What can hang from each mark
rekag: mure nogas ratab zudizib
tadir: ratab zudizib
nogas: tadir
zudizib: gemid
gemid: nogas ratab zudizib
mure: gemid tadir

Every row comes from one small tree of marks. The marks that hang from a mark follow it in brackets, in alphabetical order. Every link used is in the known rows. Which tree was each row made from?
In the rows, 128 means zero.
Known rows
mure[gemid[nogas zudizib] tadir[ratab]]: [ 42 147  77 135 132  81 106 104  94 122  80  88 185 109 135 151 131  97
 112 162 140 186  95  99]
zudizib[gemid[nogas ratab]]: [ 63 123 110 137 124 122 103 124 147 101 111 114 156 118  78 130 134  95
  87 169  96 171 136 130]
nogas[tadir[ratab zudizib[gemid]]]: [ 81 156 163 113 100  88 120  86 157 105  94  96 147 123 138 125 129 118
  94 158 157 185 144 175]
mure[tadir]: [ 47  98  95 113 117  87 126 111 154 147  59  86 162 112 144 144 144  72
 115 151 140 150 114 116]
mure[gemid tadir[ratab zudizib]]: [ 61 160 113 106  99  68 129  98 125 126  98  85 161 117 129 131 136 107
 133 148 164 188 111 114]
tadir[ratab zudizib[gemid]]: [ 78 153 148  92  94  88 115  83 143 111 114 105 155 137 130 108 134 110
  92 158 142 199 145 156]
rekag[ratab]: [ 77 104 114 124 133 101 116 112 174 116 114 100 169 127 125 145 137  66
 123 164  91 139 138 113]
rekag[mure nogas zudizib]: [ 70 116  96 138 172 119  74 101 116 149  96 130 152 112 130 139 151  75
 111 174  81 150 141 135]
nogas[tadir[ratab zudizib]]: [ 92 152 156 113 111  76 118  95 162 116  88 100 146 114 137 143 129 117
 125 161 158 169 129 156]
rekag[mure[tadir[zudizib]]]: [ 61 110 105 113 138  85 116  92 140 140  82 113 150 106 140 135 162  84
 120 146 150 174 104 117]
mure[gemid[nogas] tadir[ratab zudizib]]: [ 63 167 120 127 107  75 122 103 103 120 100 103 158 108 106 127 135 124
 136 149 154 197 101 108]
mure[gemid[nogas zudizib] tadir]: [ 33 124  58 141 123  85 105 124 107 130  70  91 188 109 128 156 146  73
 117 161 116 177  92  92]
nogas[tadir[zudizib]]: [ 84 129 139 120 104  80 117 114 173 123  79 100 147 114 130 151 144  94
 129 160 137 160 128 146]
mure[gemid[nogas]]: [ 60 131 112 130 110  91 119 128 128 142 101  95 153 112 105 135 139  87
 138 167  99 164 138 109]
zudizib[gemid[nogas[tadir] ratab]]: [ 67 127 128 157 128 121 109 126 158  96  90 107 148 104  88 149 131 106
  88 168 111 158 134 149]
tadir[ratab]: [ 76 128 134  97 122  86 118  93 153 136  95  92 152 122 143 130 125  95
 117 167 137 158 143 134]
zudizib[gemid]: [ 55 111 122 103 101 101 119 105 158 134  90  92 157 132 137 119 141  74
  88 162 112 164 155 144]
zudizib[gemid[ratab]]: [ 62 116 104 115 117 114 111 116 167 109 110 100 160 127 102 132 134  79
  85 167 105 163 145 134]
gemid[zudizib]: [ 59 107  79 107 124  88  96 111 153 132  80  97 184 130 149 154 143  59
 104 174 103 163 124 119]
nogas[tadir[zudizib[gemid[ratab]]]]: [ 80 140 128 131 109 104 111 117 174  85 103 104 153 119  96 145 138 101
  93 161 129 173 133 155]
rekag[mure nogas ratab zudizib]: [ 80 113  95 158 195 130  73  99 126 120 124 134 165 117 121 146 148  69
 113 171  58 141 139 123]
rekag[mure ratab zudizib[gemid[nogas]]]: [ 68 111  98 167 183 136  94 101 120  95 126 128 172 111 111 134 147  81
  74 170  74 164 140 131]
zudizib[gemid[nogas]]: [ 55 117 127 125 107 108 111 112 137 126  91 106 153 124 113 117 141  92
  91 162 102 174 145 140]
rekag[nogas ratab zudizib]: [ 78 122  90 154 157 123  77 114 136 111 116 123 179 130 109 150 137  72
 114 171  54 143 137 123]

Write each row's tree
[ 73 139 121 141 143  89  96 102 132 110  68 103 170 106 144 163 125 108
 105 175 132 170 114 144]
gemid[nogas[tadir[ratab]] zudizib]
[ 68 139  69 156 182 126  74 120 110 128 131 124 156 108  90 152 145  80
 122 178  71 153 140 111]
rekag[mure[gemid[ratab]] nogas zudizib]
[ 57 137  93 153 127  87 103 130 129 122  74  90 175 106 128 170 139  82
 122 174 105 163 117 122]
mure[gemid[nogas[tadir] zudizib]]
[ 66 119  68 139 146 108  82 131 141  96 101 120 182 115  91 164 137  81
 103 178  85 171 106 105]
gemid[nogas ratab zudizib]
[ 65 157 111 147 134  83 103 109 119 114  85  90 171 106 138 162 124 106
 118 175 127 174 120 131]
mure[gemid[nogas[tadir[ratab]] zudizib]]
[ 92 144 126 152 125 102 101 133 160  89  99 124 146  99  72 160 137 117
 128 166 118 168 109 133]
gemid[nogas[tadir[zudizib]] ratab]
[ 57 137  98 141 111 110 106 118 131  87 100 121 163 113  70 131 144 109
  90 147 127 196  97 121]
mure[tadir[zudizib[gemid[nogas ratab]]]]
[ 68 134  65 164 179 122  93 134 111 110 130 120 161  91  79 156 143  88
 114 182  88 161 126 102]
rekag[mure[gemid[nogas ratab]] zudizib]
[ 63 142  75 165 141 101  94 142 138  95  93  98 175 100  93 183 133  87
 118 180  98 163 110 112]
mure[gemid[nogas[tadir] ratab zudizib]]
[ 69 141 136 121  94 100 106 109 133 111 107 120 155 128  98 112 147 103
  99 156 107 198 135 142]
tadir[zudizib[gemid[nogas]]]
[ 78 161 154 112 101  95 108  89 122 103 115 119 151 129 106 104 133 127
  96 159 130 208 137 152]
tadir[ratab zudizib[gemid[nogas]]]
[ 76 136 110 110 102 108 105 114 162  93 126 114 159 133  86 126 141  92
  91 161 112 189 136 136]
tadir[zudizib[gemid[ratab]]]
[ 59 121 145 146 113 106 117 115 150 122  70  99 145 109 121 136 138 100
  91 162 118 158 142 161]
zudizib[gemid[nogas[tadir]]]
[ 67 138  95 143 126 105 109 139 137 114 121 103 157 107  70 147 133  94
 134 172  91 161 130  98]
mure[gemid[nogas ratab]]
[ 73 135 145 120  93  91 119 105 167 113  84  98 150 124 132 132 145  95
  95 156 133 175 141 167]
nogas[tadir[zudizib[gemid]]]
[ 71 143 110 162 131 104 117 144 148 108 100  94 147  94  79 166 130 102
 135 172 108 147 126 118]
mure[gemid[nogas[tadir] ratab]]
[ 54 133  77 132 121  88  97 126 116 128  96  99 182 120 120 152 143  75
 122 174  89 179 120 102]
mure[gemid[nogas zudizib]]
[ 56 128  92 120 106 103 114 111 152  95 100 105 167 122  94 132 145  93
  87 147 137 188 108 125]
mure[tadir[zudizib[gemid[ratab]]]]
[ 58 145 130 102  99  84 123  79 132 112  89  96 161 128 137 113 136 110
  88 143 167 198 119 144]
mure[tadir[ratab zudizib[gemid]]]
[ 68 144 164 139 120 102 119  96 139 115  80  97 144 108 128 129 123 124
  88 164 140 170 145 170]
zudizib[gemid[nogas[tadir[ratab]]]]
[ 68 131  95 175 148 131  95 135 142  81  89 112 165  99  84 161 129 101
  71 176 101 158 130 153]
rekag[zudizib[gemid[nogas[tadir] ratab]]]
